Known rows, with every step that occurs
kinutu, dumon: [-66   2   0 -15  33  -2 -32  -7 -26  40 -34 -36 -31  27 -12  -6 -32  19
  14  -3 -21  -9  -3  24 -31  16  -4   8  18 -27  11  32 -31  28   4 -22
   8 -28  31  -7 -42  51  10  -9  11  15  -9 -23  28 -30  10  28  -5 -53
  14 -24  12 -27  10 -23  28   8  10  11 -15  27  -7  21 -23]
dumon, kinutu, vidi: [-25  -8 -15 -35  18 -10  -8  -1 -28  36 -38 -38  25  17 -45 -32 -27  20
  -2 -19  -1  31 -13  12 -26   5  18  32  11 -10 -27  13 -53  31  14  24
  13 -30  27  -2 -86  16  -2  -3  -7  -2 -21 -24  46 -36   1  20 -10 -43
 -46  -7 -11 -23  15 -10  27   6  24  -3  -8  33 -28  24 -48]
dumon, nefin, puno, madat: [-18 -29 -19   4  22 -33 -25 -40   4   4 -53 -23  15  14  26  -8 -11  28
   4 -17 -16  17 -10 -12 -20  18 -28  20  -3 -18 -21 -13 -43  42  29  31
  -2   5  42   9 -23  48  -8  -2  37  11   8  40  40 -37  13  31  11 -42
   9 -25   3  16 -11 -26   6  16   8  12  17  -3 -14  62 -42]
dumon, nefin, puno: [-31 -20  -7  -8  15 -33 -26 -16   7  18 -43 -39 -15  11   3 -13 -10  26
   9 -24  -6  28 -11   6 -27  13  24  20   1  -1 -36  -9 -44  38  31  18
 -18   5  44  -3 -57  37 -14 -28  34  13   5 -10  45 -31   7  14   4 -39
 -17 -24  11  12  14 -17  11  30  10  17  18   4 -13  55 -35]
kinutu, dumon, puno: [-62  -9   4 -18  32 -27 -31 -18 -34  23 -49 -30 -15  28 -27  -8 -35  52
  14  -1 -32 -22 -13  19 -37  27  19  10  38 -31  -1  46 -38  20  14 -24
   3 -22  18  -2 -26  50   5 -44  16   0 -20 -25  35 -37   8  32  -5 -47
 -20 -14  -9 -18 -18 -25  39  21   5  30  -2  26 -15   4 -36]
kinutu, vidi, nefin, puno, madat: [ -7 -11 -25  -9  37  14  -1 -41 -20  16 -48 -30 -25  15  26  -9 -28   2
  -6  -6   6  43 -18 -13 -13  13 -51   8 -14 -30 -30  -9 -52  18  37  55
  45 -22   6  21 -38  15  -7  46  20 -10  -7  33  32 -40 -11  21   6 -42
  37 -30  15  -3  40 -41   0  -2  31   1 -15  14 -26  -4 -28]
kinutu, vidi, dumon, nefin, puno, madat: [ -1 -37 -27  -3  24 -39   2 -34 -26   5 -52 -21  28  24  49  -6 -18  43
 -16  -7  12  18  -4 -12 -23  18 -17  28 -23 -33 -35 -31 -49  18  25  48
  16   2  34  -2 -28  53 -15  35  33  -7  -3  41  28 -41   9  28   0 -37
 -29 -17   0  25  35  -5   6 -10  18  -4   4  20 -41  29 -42]
momeb, nefin, puno, vidi, dumon: [-52  -3 -18   5  22  -9 -10 -53  21   9 -53 -34 -23   9  48  22 -21  18
 -12 -21  22  51 -12  21 -29 -10  33   1   2 -10 -11  22 -47  46  40  43
   3  31  25   0  -4  35 -12  25  44  15  -7  -9  10 -30  10  57   6 -56
  30 -11  13  26  29 -26 -22  32  22 -10 -10  37 -38  12 -47]
puno, madat: [-35 -16 -24   0  32   1 -22 -34   5  22 -48 -20   7  23   5   0 -42   9
  -5 -16 -15  13 -12  -6 -33  12  -6  23   3 -37   6  29 -32  46   6  19
  10  -7  33  21 -24  37   8  24  18  17  -3   9  33 -37  11  40   8 -53
  64 -25  -2 -13 -23 -33  14   5  16   4   2  29  -9  47 -38]
kinutu, vidi, nefin: [-44 -11 -14 -21  35  19   1   1 -21  31 -36 -39 -54   9 -25 -22 -28   5
   7 -20  11  43 -11   1 -27   6   6  11  -8 -21 -18   8 -50  24  19  57
  23 -28   8   2 -59  13  -7  35  -3 -16 -20 -28  40 -30  -9  13 -13 -44
   4 -28   7 -30  46 -30  20  -4  26  -6 -21  26 -23   0 -26]
vidi, kinutu, dumon: [-60  -2  -9 -13  30  10 -16 -13 -24  38 -31 -47 -29  25 -25   6 -42  11
 -26  -3 -10  12  -2  21 -39   2 -23  10  15 -14   3  29   3  16  -8 -22
  -3 -29  15 -25 -19  31  15  19  24  15  -6 -48  24 -34   9  20  -2 -58
  30 -22  11 -27  47  -8  21   1  10  -8 -19  36 -18  13 -22]
puno, vidi, kinutu, dumon, nefin: [-49 -20  -7 -10  33 -36 -22 -28  -5  32 -20 -41 -17  15  -4   9 -27  22
 -31  -3 -19  -6   4  10 -32  -6 -25  -7   7  -6 -36   5  -5  11   6  24
 -25  -7  30 -38  64  35  10  19  28  -6   2 -26  17 -29  11  23  -3 -53
   3 -10  -7   6  29  -5  19   3 -23 -28   3  24 -15  14 -28]
momeb, nefin, puno, dumon: [-74  -3 -16 -17  25  -9 -24 -49  20  33 -61 -29 -19  16  35   7 -13   3
 -11 -28 -14  72  -9   8 -26   9  11  12  27 -19  30  42 -46  61  56  13
  22  -2  15   1 -84  43  -5  -9  40  31  -5  -2  21 -32  -9  41  12 -53
  13 -33  31   7  11 -46   1  42  14  10  -8  13 -11  22 -38]
puno, dumon: [-53 -24 -18 -18  33 -14 -22 -23  10  52 -44 -14 -17  22   4  10 -35  10
  -8 -33 -20  38  -1  -1 -38  14  43  16  15 -27  25  41 -42  44  16   9
  20 -10  41  11 -51  30   6  11  19  41 -13   2  34 -36  10  26  -2 -53
   8 -33  20 -14 -12 -31   8  19  -6   9   3  17  -4  25 -33]
dumon, vidi, nefin, puno: [-20  -9  -5  -4  29  -3 -21   4  -5  -4 -54 -34 -76   0  16 -16 -18  26
  14 -33  11  44 -19   2 -16   3  15  -6  17 -12 -23  10 -51  38  27  32
  14  12  20  15 -30  15 -11   9  12  14 -17 -41  36 -42   6  14  -1 -43
 -22 -31  -7  -1  23 -25 -17  49  10   6  -4   5 -39  16 -23]
puno, vidi: [-50 -16 -13  -6  31  -8 -18 -35  12  36 -32 -29 -32  11  -2  16 -39   4
   5 -20 -16  21 -10  12 -32  -3  49   8   5 -13 -30  26 -29  39  10  35
  -1  -5  42  13  -8  21   7  19  17  20  -5 -16  32 -30  12  44   3 -54
  50 -15  -3  -1  -3 -31   2   9  -8  -6  15  19  -9  26 -30]
momeb, nefin, puno, dumon, vidi, kinutu: [-66  -7 -20 -19  22 -18 -24 -34   1  12 -73 -34 -17  12  49  10 -18  20
 -46 -35 -11  67  -8  -2 -25  -8  -5   1  26 -17  18  49 -31  43  45   9
  19   9  11 -16 -15  31  -4   5  36  27 -10 -55  11 -43 -12  23  18 -56
 -27 -30  -5  17  51 -17  -7  61  -9 -13   0  16 -36  10 -32]
kinutu, vidi, nefin, puno, dumon: [-33  -9 -21 -26  39   1   1 -30  -8  48 -41 -27 -48  13  14   5 -18  -1
  -6 -22   1  72 -11  -7 -16  19  -3   4  -2 -25 -28   4 -53  21  46  45
  51 -21  14   5 -71  18  -3  35  21  15 -15  11  37 -40 -16  14  -9 -45
 -11 -39  37  -5  49 -39  -3  11  11   3 -16   7 -22 -24 -17]
momeb, nefin: [-86  -4 -11 -11  24   6 -27 -13   8  22 -56 -38 -15  14 -15 -10 -25  12
   3 -23  -3  31 -13  15 -39  -4   5  17  18 -14  26  46 -43  56  32  18
 -11  -7  14  -1 -62  45  -3 -21  17   0  -8 -43  24 -21  -2  45   5 -52
  29 -17   4 -20   9 -33  23  27  30   0 -12  43 -12  44 -51]
dumon, vidi: [-48 -15  -6 -17  25 -14 -38   7 -14  13 -54 -29 -37  13   2 -16 -34  29
  10 -30 -17   8  -9   5 -27  -2  47   6  13 -23 -17  34 -47  42   7   6
   1   2  43   9 -26  32  -2 -15  -1  17 -14 -59  35 -37  11  30  -1 -50
 -24 -19 -25  -9  -3 -16  14  41   0   0  18  10 -24  39 -32]
nefin, puno, vidi, kinutu, dumon: [-48   3 -10 -14  29   2 -13 -65 -13  34 -25 -47 -32  20  18  28 -41  -4
 -31   6 -17  20  -7  28 -23   0 -11  -4  11  -9 -35   8   0  19  12  -6
  -1 -16  22 -12  27  16  13  40  45  24   5 -23  18 -38   7  29  16 -57
  52 -18  20   8  62 -13 -10  13  -5  -8 -20  24 -23 -14 -13]

Rows
[-14 -19 -19  -1  18 -15 -13   2   2  21 -48 -26  25  14 -42  -3 -27  47
 -15 -30  24  28 -10  10 -48   5  27  21  28  -9  15  19 -56  38  -7  10
  -2  15  42  -6 -47  30  -5  24   9  28 -33 -10  36 -41  32  26 -14 -48
 -28  -8  -6 -14  -4  -9  -4  10  26  -9  -7  49 -44  45 -54] -> vidi, dumon, kinutu
[-45 -14 -14 -16  21  -4 -21   5 -14   6 -53 -38 -25  12  -7  -7 -42  28
 -25 -33  -8  26 -10   3 -36 -13  14   5  13 -11 -12  27 -17  32  -7  11
  -9   8  30  -9   1  20   1  11  10  14 -15 -85  31 -41   9  14   5 -52
 -12 -20 -29 -13  38  -6   6  31  -1 -13   7  26 -38  38 -30] -> dumon, vidi, kinutu
[-49  -9   2 -13  18 -36 -36 -13 -17  24 -35 -42 -37  19   9 -14  -6  31
  17  -4 -23   4  -2  13 -21  24  -7  13   7 -13 -26  -5 -40  26  31 -15
 -19 -17  40 -16 -37  60  -5 -33  34   9  -1  -1  33 -32   8  20   1 -42
 -29 -25  21   6  19 -11  24  21   1  20  -4   3 -12  33 -24] -> kinutu, dumon, nefin, puno
[-61 -19  -4 -11  22 -23 -21  -4 -21  31 -31 -38  -8  18 -25  -8 -26  35
 -24  -5 -14 -10   3  11 -39   3 -39  11   8  -7   8   9  -7  14  -2  -9
 -30 -12  25 -44   5  43   5   5  22  -1  -4 -40  26 -29   5   5  -6 -49
 -17 -21  -2 -16  47   3  36  10  -7  -8  -9  29 -18  35 -27] -> vidi, kinutu, dumon, nefin
[-36 -24 -17  -6  17 -32 -12 -47  21  20 -34 -39   0   3   3  24 -20  15
 -36 -23  -2  40 -11   5 -27  -9  22   2   1  10 -62  -7 -10  32  20  49
 -26  12  37 -22  21   2  -5  23  50  10  11 -16  34 -33   8  22  12 -47
  21 -15   0  28  42  -8  -9  19  -9  -9  14   6 -21  34 -29] -> dumon, nefin, puno, vidi, kinutu
[-32 -27 -20 -10  31 -24 -19 -42 -10  10 -65 -19  24  26 -14  -3 -44  43
   0 -15 -27   0 -20  -9 -41  25  14  21  19 -35   3  35 -37  38   9  17
  18  -6  19  20  -9  38   1 -10  19   1 -15  12  40 -42  15  40   7 -47
  31 -12 -21  -2 -43 -39  34  15  14  34  11  20 -19  35 -51] -> dumon, puno, madat
[-52 -40 -16 -12  30 -55 -28  -9  12  42 -43  -7   1  18  -3  -3 -13  28
  -3 -38 -25  29   1 -13 -37  12  36  11  19 -22   8  20 -49  40  19  23
  -4   0  51  -8 -35  43  -1 -11  22  22  -8   7  39 -31  14  19  -8 -44
 -41 -35  12   0 -17 -23  21  26 -21   1  26   9  -1  44 -38] -> puno, dumon, nefin
[-43 -10 -15   2  38   6 -11 -26  15  30 -32 -29 -53   0 -18   9 -29   1
   3 -28   6  39 -13   4 -34  -3  16 -10   3 -11 -14  19 -40  35  13  61
  10   9  23  10  10   0   1  42   7   4 -12 -11  27 -29  10  36  -9 -49
  56 -20   1  -7   6 -41  -7   9   5 -17  -4  29 -15   6 -26] -> puno, vidi, nefin
[-14  -4  -5   4  36  -2 -33 -24 -35  -2 -56 -21 -72  15  53 -14 -17  27
   5  -1 -17   1  -9 -10 -10  18 -77 -16  14 -44   6   1 -50  23  33   2
  35  -5  12  22  22  50   2  27  14  -5 -17   2  13 -48   7  28   5 -48
  -4 -33 -11  -5  13 -35  -1  32   4   0  -4   6 -39  -9 -16] -> kinutu, dumon, vidi, nefin, puno, madat
[-47 -12   2  -7  45 -17 -17 -29 -17  28 -40 -21 -51  15 -27   3 -35  40
   8   2 -19  -2 -13   7 -32  14  11 -19  28 -31 -18  31 -39  20  20  31
  15 -13   4  -2  55  29   5   5  15 -14 -27  -9  24 -35  13  35 -14 -48
   4 -10 -13  -7 -13 -45  19  22 -11   7  -4  23 -22 -35 -28] -> kinutu, dumon, puno, vidi, nefin
[-47   3 -19  -1  23   4 -24 -54   5   1 -70 -36  -4  17  42   3 -18   1
  -8 -10 -12  40 -17   4 -23   8 -43  22   3 -24  18  28 -46  57  44  26
  12   0  13  16 -55  51  -5  -6  38   9   2   8  19 -31  -4  51  21 -53
  61 -21  11   5   1 -46   4  28  33   9  -8  23 -20  38 -47] -> momeb, nefin, puno, madat
[  5 -10 -18  -1  14 -20  -4 -42  17  20 -43 -31  20   8   6  19 -22  33
 -17 -21  21  48 -15  16 -31   3  41   8  19  -6 -36   0 -49  41  12  33
  -2  26  49   0 -24  12  -6  46  31  38 -24  17  29 -46  32  40   0 -47
   1  -1   0  23  -6 -16 -29  16  10  -7   0  30 -49  23 -49] -> nefin, puno, vidi, dumon, kinutu
[-48 -10   2  -7  27 -47 -35 -40  -7  30 -28 -32 -25  13  28   4 -10  24
  13   0 -18  -6   0  20 -16  17  -2  -4   8 -20 -53 -15 -38  16  29  12
 -14  -7  47  -9  18  43  -1 -16  36   5   7  14  22 -30  12  36   4 -45
  -7 -14  11  21  15 -14  12  19 -17   0  10   5 -12  13 -22] -> kinutu, dumon, nefin, puno, vidi
[-31  -7 -12   2  27  15 -14 -15  13  16 -43 -34 -56   3 -13  -2 -19   7
  10 -28  10  52 -17  12 -24  12  -6   1   3  -5 -14   5 -49  38  32  25
   5   5  19  17 -60  15  -6  19  29  20 -11  -9  36 -35   3  17  -1 -44
  27 -36  26  -7  32 -39 -20  22  35  18 -18  16 -19  17 -23] -> vidi, nefin, puno
[-31 -12 -18   7  23 -14  -4 -50  13  23 -39 -31 -27  15  32  31 -30  16
  -7 -17  16  38 -10  18 -32   2  54   4  -2 -21 -34  11 -40  32  14  34
   6  25  47   5 -18  20  -4  52  39  34 -10  12  22 -38  24  42   4 -51
  46 -15  12  25  17 -17 -32  15  15  -4   0  25 -34  15 -30] -> nefin, puno, vidi, dumon
[-38 -43 -14   8  22 -43 -16  13  -3  18 -47 -21  -5  12 -14  -6 -17  54
  -1 -28  13  12  -1   0 -46   4  38  17  11 -18   6   5 -46  35   3  37
 -23  22  47 -20 -30  47 -14  15  22   9 -15 -15  31 -29  22  17 -16 -41
 -32 -20  -3  -3   4  -5   7   9  15  -6  15  30 -30  55 -48] -> vidi, dumon, nefin
[-38 -20 -18 -12  29   0   3  -7 -31  31 -36 -33  -3  21  -2  -5 -37  26
  -6 -16  17  22  -2  10 -32   5  37  25  -8 -33 -24  13 -47  16   6  30
  14 -14  29  -5 -65  36  -9  42  10   3 -18 -23  33 -33   5  25 -12 -47
  -6 -18   2 -11  40  -7  11 -12  26  -8 -15  37 -40  10 -38] -> kinutu, vidi, dumon
[-31 -15  -6   0  27 -36 -36 -44 -21  13 -45 -27  -4  27  37 -13 -10  29
   1   7 -28  -6  -3  -1 -19  23 -65  12   2 -30  -6 -16 -35  29  28 -10
   3 -11  34   2   1  60   0  -9  35  -1   6  37  25 -39  10  33   9 -43
  -1 -24  12   6   8 -24  25  13   6  13   4   9 -14  28 -36] -> kinutu, dumon, nefin, puno, madat
[-46 -32 -16 -17  28 -24   8 -11 -37  16 -57 -28  17  23 -18  -1 -41  61
  -4 -10  11   0 -16   7 -41  14  77  22   8 -35 -39  23 -42  12   8  23
  22 -11  22  -5 -44  42 -11   4  18 -13 -35 -22  41 -40   6  29 -11 -42
 -43  -5 -19   0  12 -12  29  -1  22  12   0  39 -47   5 -45] -> kinutu, vidi, dumon, puno
[-19 -23 -25 -32  37 -11   3  -7 -13  47 -42 -17  -1  13 -35 -13 -21  20
 -16 -28   2  59  -7 -12 -30  12  -8  10  24 -18   3  16 -64  29  26  39
  44 -24  11  -4 -67  12  -2  36  -2   7 -35  11  39 -40  -3  10 -20 -41
 -58 -23   8 -28  19 -30  14   7   6 -19 -11  24 -26  -9 -36] -> puno, dumon, kinutu, vidi, nefin
[ -7  -2 -15 -23  22   8   6  -8 -22  23 -41 -46 -12   6 -29 -23 -14  21
  -1 -18  23  56 -21  11 -16  12 -13  18   8   1 -36 -15 -61  19  33  44
  12 -24   8   1 -91   5 -11  17   9  -5 -24  -5  46 -40  -8  15  -8 -35
 -33 -15   9 -13  43 -22   1  12  34  -1 -24  21 -38   3 -37] -> dumon, kinutu, vidi, nefin, puno
[-15 -12 -18 -22  29   8   3   8 -16  25 -38 -37  -1   6 -50 -28 -23  23
  -1 -22  17  36 -16  -2 -28   5 -10  14  15  -8 -15   5 -58  24  16  54
  15 -22   9  -5 -62  10  -6  18  -8 -14 -29 -20  43 -37  -2  10 -17 -38
 -38 -11  -8 -39  26 -23  16   4  25 -11 -17  37 -33   9 -43] -> dumon, kinutu, vidi, nefin
[-39 -20 -10  -4  40 -18  -7 -28   7  19 -48 -18 -30   3 -42   5 -34  36
   0 -26  -5  20 -25  -1 -37   9  44 -11  21 -16 -39  27 -41  35  17  69
  17   8  10  11  38   3  -1   8  14  -9 -25  -8  36 -34  14  35  -7 -47
  22 -11 -15   2 -19 -46   6  19  -6   8   7  21 -23  -7 -42] -> dumon, puno, vidi, nefin
[-54  -3   5 -17  32 -15 -43  11 -41  17 -45 -30 -59  24   9 -22 -29  38
  17 -10 -30 -21  -1  13 -28   8   7  -3  26 -38  -2  27 -41  23   8 -22
  10 -17  35  -2 -14  54   3 -23  -1  13 -16 -54  24 -36  11  26  -3 -50
 -37 -21 -18 -21   9 -13  25  33  -9   2   3  18 -27  13 -23] -> kinutu, dumon, vidi
[-55   4 -10 -15  35   3 -18 -44 -18  40 -23 -44 -27  21  -3  23 -46   2
 -30   1 -14   4  -2  19 -36  -4  -4  -8  13 -15 -19  24   3  15  -5   4
  -3 -20  21 -22  40  18  20  43  22  12  -2 -36  14 -33   9  31   4 -59
  55 -14   0  -7  40 -16  12  -1 -16 -25 -19  36 -19  -7 -20] -> puno, vidi, kinutu, dumon
[-28 -29 -15  -8  16 -34  -3 -16 -21  16 -42 -35   0  14  15 -10  -9  44
   1 -12  22  20  -5  10 -24   8  32  24 -11 -19 -57 -21 -57  10  30  38
  -1   2  40 -18 -68  46 -22  15  33  -8  -9  -2  38 -34   1  16  -8 -34
 -57 -18   7  18  53   0   3   3  21   5   4  17 -41  30 -37] -> kinutu, vidi, dumon, nefin, puno
[-46 -21 -17 -14  28 -20  -6 -46   7  22 -46 -32  19  15 -29  25 -54  31
 -36 -23 -10  24 -20   8 -43  -5  58   3  19  -6 -52  36  -2  30  -1  31
  -5   4  15  -4  50  -2   4  16  26   7 -12 -40  34 -37  11  33   6 -50
  32  -4 -28  14   4 -21  14  22 -10   0  13  25 -27  10 -43] -> dumon, puno, vidi, kinutu
[-25 -17 -14  -1  24 -24 -21 -50 -19   8 -42 -38  -1  23  23   4 -20  26
 -37   6 -23   4  -3  -6 -26  15 -85  11   3 -20  -3  -7  -5  18  17  -4
  -7 -12  21 -19  21  48   4  24  43   7   7  23  19 -40   6  16  11 -47
  12 -25  11  10  33 -10  16   6   1  -3  -2  13 -22  28 -27] -> vidi, kinutu, dumon, nefin, puno, madat
[-34   3   5  -6  36  -1 -32   0 -32   8 -49 -37 -99  10  25 -19 -15  28
  15 -11  -3  10  -9  11 -14  15 -36 -15  24 -24 -12   5 -53  22  30  -1
  23  -5  16   1 -10  35  -4  -1  15   4 -17 -41  22 -40   2  16  -5 -47
 -30 -32  -1 -11  34 -25  -3  38   9  13 -14   6 -37  -8  -9] -> kinutu, dumon, vidi, nefin, puno
[-66 -11   4 -24  39 -34 -29 -40 -20  32 -42 -23 -22  23 -16  14 -38  44
   9   4 -33 -23 -12  19 -30  21  45  -3  30 -31 -44  35 -30  19  18   0
   9 -17  25   3  22  43   9 -22  19  -3 -16 -12  27 -35  13  47   0 -51
   4  -5 -18   5 -24 -32  32  21 -11  13   7  23 -16 -15 -34] -> kinutu, dumon, puno, vidi
